Known rows, with every step that occurs
pasog, gami, moma, kinisa: [ 0.85  1.09  1.77  0.44  2.71  1.24 -0.68 -6.88 -3.17  0.10 -0.80 -0.71
 -1.32 -0.62 -2.08  0.26  1.41  1.95 -1.47 -1.15  0.77  1.09]
venemod, mobem, resom: [ 1.99 -2.47 -2.48 -1.28  0.43 -4.41  5.97 -4.28 -0.58 -0.91 -1.82 -0.71
 -2.46  1.33 -0.53 -0.54  0.09  0.76  2.93  1.22  2.48  1.29]
tivav, resom, kinisa, voforuv: [ 1.85 -2.01  1.55  0.50  0.26 -1.15  6.82 -2.79 -2.31 -0.05 -1.46 -2.17
  0.26  1.31 -1.25 -1.32  0.15  1.90 -0.17 -0.89  3.80  2.04]
mobem, resom, kinisa, voforuv, gami, moma: [ 3.12 -1.38  2.43  1.81  1.81 -2.47  2.62 -4.69 -1.91 -0.67 -4.22 -2.09
  1.32  0.41 -0.65 -0.56  2.31  0.36  1.27  0.22  4.27  1.45]
mobem, resom, tivav, gami, moma, kinisa: [ 4.29 -1.40  3.56 -0.94  6.01 -4.74  2.16 -3.01 -0.65 -0.13 -3.57 -0.99
  1.58  1.43 -1.43  1.39 -0.06 -0.52  3.84  3.47  3.32  1.77]
tivav, gami, moma: [ 1.84  0.17  2.92  0.57  3.85 -2.16  0.96 -5.12 -2.93 -1.23 -1.25 -2.20
 -0.54  1.97  0.46  0.34 -0.14  1.08 -0.06  0.80  1.06  0.80]
tivav, resom, kinisa, voforuv, gami: [ 1.48 -1.12  2.10 -0.14 -0.79 -0.38  6.61 -3.57 -2.82  0.42 -1.84 -2.60
  0.27  1.16 -1.41 -1.65  0.28  2.59  0.02 -1.41  3.66  2.47]
resom, tivav: [ 3.30 -0.45  0.29 -2.37  1.00 -2.26  3.02 -1.85 -1.51 -0.04 -2.11 -5.56
 -4.06  0.13 -1.20  1.41 -1.11 -0.70  4.50  3.27  0.54  0.65]
gami, voforuv, kinisa: [-0.67 -1.42 -3.55 -2.91 -1.56  0.02  3.58 -4.98  0.04 -1.40 -1.92 -6.46
 -1.36 -0.47 -0.37  0.25  1.47  2.81  1.53  1.63  1.95  3.60]
mobem, resom, tivav, gami, moma: [ 4.01 -1.22  3.17 -0.43  4.82 -4.93  2.90 -3.11 -1.40  0.01 -4.02 -1.41
  1.05  1.96 -0.56  1.66 -0.01 -0.63  4.56  4.10  3.57  1.19]
moma, kinisa, voforuv, gami, venemod, mobem: [ 2.27  0.51  1.56 -2.04  0.91 -0.86  2.42 -4.16 -0.12 -2.07  0.06 -3.29
 -2.89 -0.76 -1.07 -2.15 -1.47  4.23 -0.74 -0.92 -0.44  2.45]
resom, tivav, gami, voforuv: [ 3.68  0.10  1.00 -2.91  1.50 -1.98  3.00 -2.64 -0.61 -1.20 -2.71 -6.73
 -1.89  1.52  0.50  0.52 -1.77  1.41  4.79  3.60  1.53  2.83]
pasog, gami, venemod, mobem: [ 1.18 -0.22 -0.20 -1.61 -0.42 -0.69  3.98 -6.16 -2.66  0.02  0.91 -1.96
 -4.33  0.83 -0.96 -0.38 -0.55  5.32  1.71 -1.04 -0.11  0.81]
moma, kinisa: [ 1.93 -1.46  0.67 -1.53  2.13 -0.73  0.35 -4.52 -0.23 -0.91  0.20 -2.85
 -2.77 -1.67 -2.39 -0.23  0.53  1.01  0.18 -0.53  0.42  1.62]
pasog, gami, venemod, mobem, resom, kinisa: [ 2.41 -1.79  0.01 -1.07  0.43 -1.84  4.89 -5.93 -2.27  0.30 -0.24 -1.36
 -2.34  1.26 -1.49 -0.31  0.62  4.71  2.68 -1.48  1.84  1.05]
pasog, gami: [ 0.16 -0.20  0.43 -0.29 -1.04  1.77  0.98 -6.77 -3.17  0.84 -0.38 -2.70
 -4.11 -0.42 -0.49  0.94  0.45  3.58  1.61 -0.80  1.27  0.95]
kinisa, voforuv: [ 1.33  0.13  1.14  1.29 -0.31 -0.27  1.75 -3.65 -1.37 -1.72 -1.37 -4.41
 -3.71 -0.41  1.50 -0.55 -1.13  2.28  0.08  1.25  1.12  0.92]
voforuv, gami, venemod, mobem, resom: [ 1.89 -0.36  0.80 -2.72 -0.88 -3.06  4.73 -5.78 -1.81 -0.30 -1.07 -2.50
 -2.55  0.56 -1.50 -1.50  0.54  3.70  3.07  0.01  0.70  1.71]
venemod, mobem, resom, kinisa, voforuv: [ 3.12 -2.93 -2.16 -0.26  0.39 -4.04  6.67 -3.20 -0.35 -1.51 -2.34 -1.86
 -1.78  1.79  0.07 -1.01 -0.12  1.01  2.17  0.13  3.23  1.43]
moma, kinisa, voforuv, gami, pasog: [ 1.15  0.59  2.54 -1.20  1.05  0.80  0.78 -5.82 -0.34 -1.18 -1.45 -3.96
 -2.31 -2.21 -1.75 -1.86  0.84  2.02 -2.48 -0.19  0.15  3.67]
voforuv, kinisa: [-1.25 -2.85 -2.48 -2.82 -0.24 -0.76  4.11 -3.88 -1.38  0.38 -0.42 -4.44
 -3.19  0.01 -0.98  2.68  0.37  2.43  1.74  0.84  1.14  1.25]
mobem, resom, kinisa, voforuv: [ 3.38 -3.11  1.31  1.60  1.43 -2.76  3.31 -3.73 -0.82 -0.67 -3.18 -2.58
 -0.10  0.30 -0.20 -0.02  1.55  0.72  2.35  0.60  4.56  1.28]
moma, kinisa, voforuv: [ 2.04 -0.44  1.74 -0.14  2.01 -0.10  0.37 -3.70  0.07 -1.84 -0.29 -3.32
 -2.72 -1.54 -0.65 -0.93 -0.88  2.14 -1.10 -0.02  0.64  1.83]

Rows
[-0.22  0.51  1.24 -2.04 -1.68  0.34  2.46 -7.87 -2.62  0.51 -2.51 -4.88
 -3.28 -1.59 -2.42 -1.37  3.36  0.57 -0.61  0.43  0.19  3.45]	voforuv, gami, pasog
[ 3.54 -2.14 -1.12 -2.64  1.92 -5.35  6.74 -2.61 -0.39 -0.65 -2.52 -1.70
 -2.01  2.87  0.07  0.45 -1.92  0.83  5.01  2.77  2.49  1.63]	venemod, mobem, resom, tivav, gami
[ 3.57 -2.27  2.71  0.70  0.98 -2.88  3.53 -4.48 -1.16 -0.51 -2.94 -2.91
  0.22  0.22 -0.71 -0.72  1.70  2.45  2.71  0.03  3.85  1.57]	mobem, resom, kinisa, voforuv, gami, venemod
[ 3.04 -1.74  0.33  1.05 -0.12 -0.47  2.90 -3.02 -1.59 -1.56 -1.53 -5.62
 -2.75  0.06  0.17 -0.55  0.25  1.21  0.49 -1.08  2.02  0.83]	resom, kinisa, voforuv
[ 1.92  0.66  1.94 -0.44 -0.76 -2.10  4.14 -4.58 -1.29 -1.46 -1.93 -3.10
 -2.32  0.60  0.80 -1.77 -1.11  4.56  1.41  0.84  1.26  1.84]	kinisa, voforuv, gami, venemod, mobem, resom
[ 0.99  1.72  2.44  1.29  2.59  1.58 -0.78 -6.38 -2.90 -0.54 -1.16 -1.01
 -1.30 -0.48 -0.98 -0.11  0.46  2.70 -2.22 -0.86  0.84  1.22]	pasog, gami, moma, kinisa, voforuv
[ 2.95 -2.32  1.90  0.95  0.33 -1.94  3.13 -4.52 -1.27 -0.32 -3.60 -3.00
 -0.08  0.12 -0.29 -0.34  1.64  1.45  2.64 -0.01  4.48  1.72]	mobem, resom, kinisa, voforuv, gami
[ 2.78 -1.11  0.50 -2.65 -0.80 -3.08  5.32 -5.36 -1.91 -0.37 -1.26 -3.21
 -2.04  0.78 -1.94 -1.63  1.09  3.37  3.07 -1.12  1.18  1.73]	voforuv, gami, venemod, mobem, resom, kinisa
[ 1.77 -2.82  0.75 -0.58  0.40 -1.64  6.93 -3.47 -2.66  0.73 -1.03 -1.82
  0.15  1.23 -2.72 -0.96  1.31  0.94  0.76 -1.28  3.62  1.80]	tivav, resom, kinisa
[ 4.36 -2.13  3.49 -1.50  4.03 -5.28  3.85 -2.84 -0.78  0.20 -2.68 -2.30
 -0.03  1.74 -0.63  1.50 -0.64  1.43  6.09  3.92  3.17  1.36]	mobem, resom, tivav, gami, venemod
[ 4.25  1.06  3.68 -1.14  5.18 -2.60  1.61 -1.57 -1.32 -1.38 -2.45 -4.03
 -0.88  1.66  0.00  0.91 -2.60  0.43  1.66  3.01  0.64  1.49]	resom, tivav, gami, moma, kinisa, voforuv
[ 3.64 -0.63  2.01 -2.65  2.34 -2.58  3.01 -2.09 -1.64 -0.12 -1.80 -5.34
 -3.08  1.74  0.17  1.75 -2.51  0.95  4.91  3.04  0.95  1.20]	resom, tivav, gami
[ 3.30 -0.75  0.21 -0.82 -1.18 -1.23  4.92 -3.57 -1.75 -1.65 -1.16 -5.60
 -2.96  0.87 -0.21 -1.86 -0.31  3.24  0.86 -1.97  0.96  1.38]	resom, kinisa, voforuv, gami, venemod, mobem
[ 2.46 -1.18  3.44 -1.16  2.60 -2.88  2.47 -4.73 -1.93 -0.96  0.81 -3.42
 -2.21  1.63  0.29  0.05 -1.07  4.34  2.24  0.50  0.40  0.99]	tivav, gami, venemod
[-1.35 -0.44 -2.29 -2.16 -2.18  2.67  2.46 -7.00 -1.64  0.17 -1.39 -4.80
 -2.16 -0.30 -0.16  0.94  1.11  5.23  1.60 -0.03  2.14  3.26]	pasog, gami, voforuv, kinisa
[ 1.01  2.58  2.65  1.23 -0.17  0.30  0.76 -5.05 -2.89 -1.57 -2.71 -3.93
 -1.99 -0.21  0.87 -1.26 -0.14  2.00 -1.35  0.65  0.69  1.26]	kinisa, voforuv, gami, moma
[ 3.37 -2.22  2.85 -1.39  3.75 -4.52  4.07 -4.02 -0.71  0.65 -4.02 -2.46
  0.01  1.17 -1.10  1.26  0.93 -0.57  4.23  4.40  3.48  2.74]	mobem, resom, tivav, gami, pasog
[ 2.62 -0.65  0.53 -2.11  0.91 -2.42  4.91 -4.91 -2.08  0.60 -0.76 -1.54
 -2.93  1.43 -1.24  0.46 -0.78  4.31  4.08  0.93  1.21  1.04]	pasog, gami, venemod, mobem, resom, tivav
[ 3.28 -3.94  0.56  0.49  1.55 -3.27  3.41 -4.44 -1.15  0.02 -2.82 -2.19
 -0.16  0.19 -1.63  0.44  2.65 -0.27  3.40  0.15  4.42  1.14]	mobem, resom, kinisa
[ 1.18  1.69  2.29 -1.20  1.48 -0.01 -0.30 -6.27 -2.75 -0.60 -1.86 -2.67
 -1.10 -1.08 -2.61 -1.09  1.79  0.58 -0.99 -0.82  0.07  1.74]	voforuv, gami, moma, kinisa
[ 2.96 -2.03  1.86 -1.60  2.89 -4.96  5.11 -4.42 -1.14 -1.22  0.10 -1.44
 -1.32  2.91  0.45 -0.38 -1.44  4.29  3.06  0.94  1.47  1.40]	tivav, gami, venemod, mobem, resom
[ 3.63 -1.20 -0.61 -1.78  3.35 -5.86  6.21 -2.65 -1.03 -0.96 -3.16 -0.81
 -0.70  3.14 -0.31  0.30 -1.22 -0.28  3.66  3.01  2.29  1.34]	venemod, mobem, resom, tivav, gami, moma
[ 3.56 -1.58 -1.90 -2.92  1.32 -4.87  6.66 -3.03  0.38 -1.42 -3.23 -2.79
 -1.04  2.66  0.31 -0.51 -1.40  1.20  4.95  3.16  2.95  3.00]	venemod, mobem, resom, tivav, gami, voforuv
[ 3.75  0.59  2.65 -1.49  4.18 -3.19  2.39 -2.20 -2.36 -0.61 -2.58 -4.30
 -1.39  2.13 -0.20  1.55 -1.68 -0.50  3.18  3.37  0.71  0.82]	resom, tivav, gami, moma
[ 2.16  1.22  2.35  1.51  4.44 -1.22 -0.38 -4.17 -1.51 -2.37 -1.61 -1.72
 -0.29 -0.73 -1.29 -1.01  0.66 -0.28 -3.23  0.56  0.33  1.01]	gami, moma, kinisa, voforuv
[ 2.75 -2.09 -1.68 -0.99 -0.65 -3.23  6.39 -3.95 -0.81 -1.14 -2.77 -2.24
 -1.81  1.59 -0.05 -1.27 -0.07  1.74  2.41 -0.45  3.10  1.90]	venemod, mobem, resom, kinisa, voforuv, gami
[ 4.16  0.46  3.09 -2.06  5.31 -2.97  1.72 -2.22 -1.58 -0.76 -2.11 -3.76
 -0.90  1.52 -1.09  1.22 -1.79 -0.35  2.54  2.71  0.52  1.35]	resom, tivav, gami, moma, kinisa
[ 4.01 -1.70 -0.06 -2.54  2.10 -6.11  6.63 -2.68 -0.54 -0.90 -1.01 -2.08
 -2.33  1.49 -1.63 -0.51 -0.71  1.85  4.32  2.53  0.77  0.85]	gami, venemod, mobem, resom, tivav
[ 2.32  0.65  4.04  0.78  5.22 -1.57  0.04 -4.51 -1.71 -2.06 -0.96 -1.85
  0.21  1.40  0.51 -0.32 -1.04  1.87 -1.77  0.40  0.86  1.57]	tivav, gami, moma, kinisa, voforuv
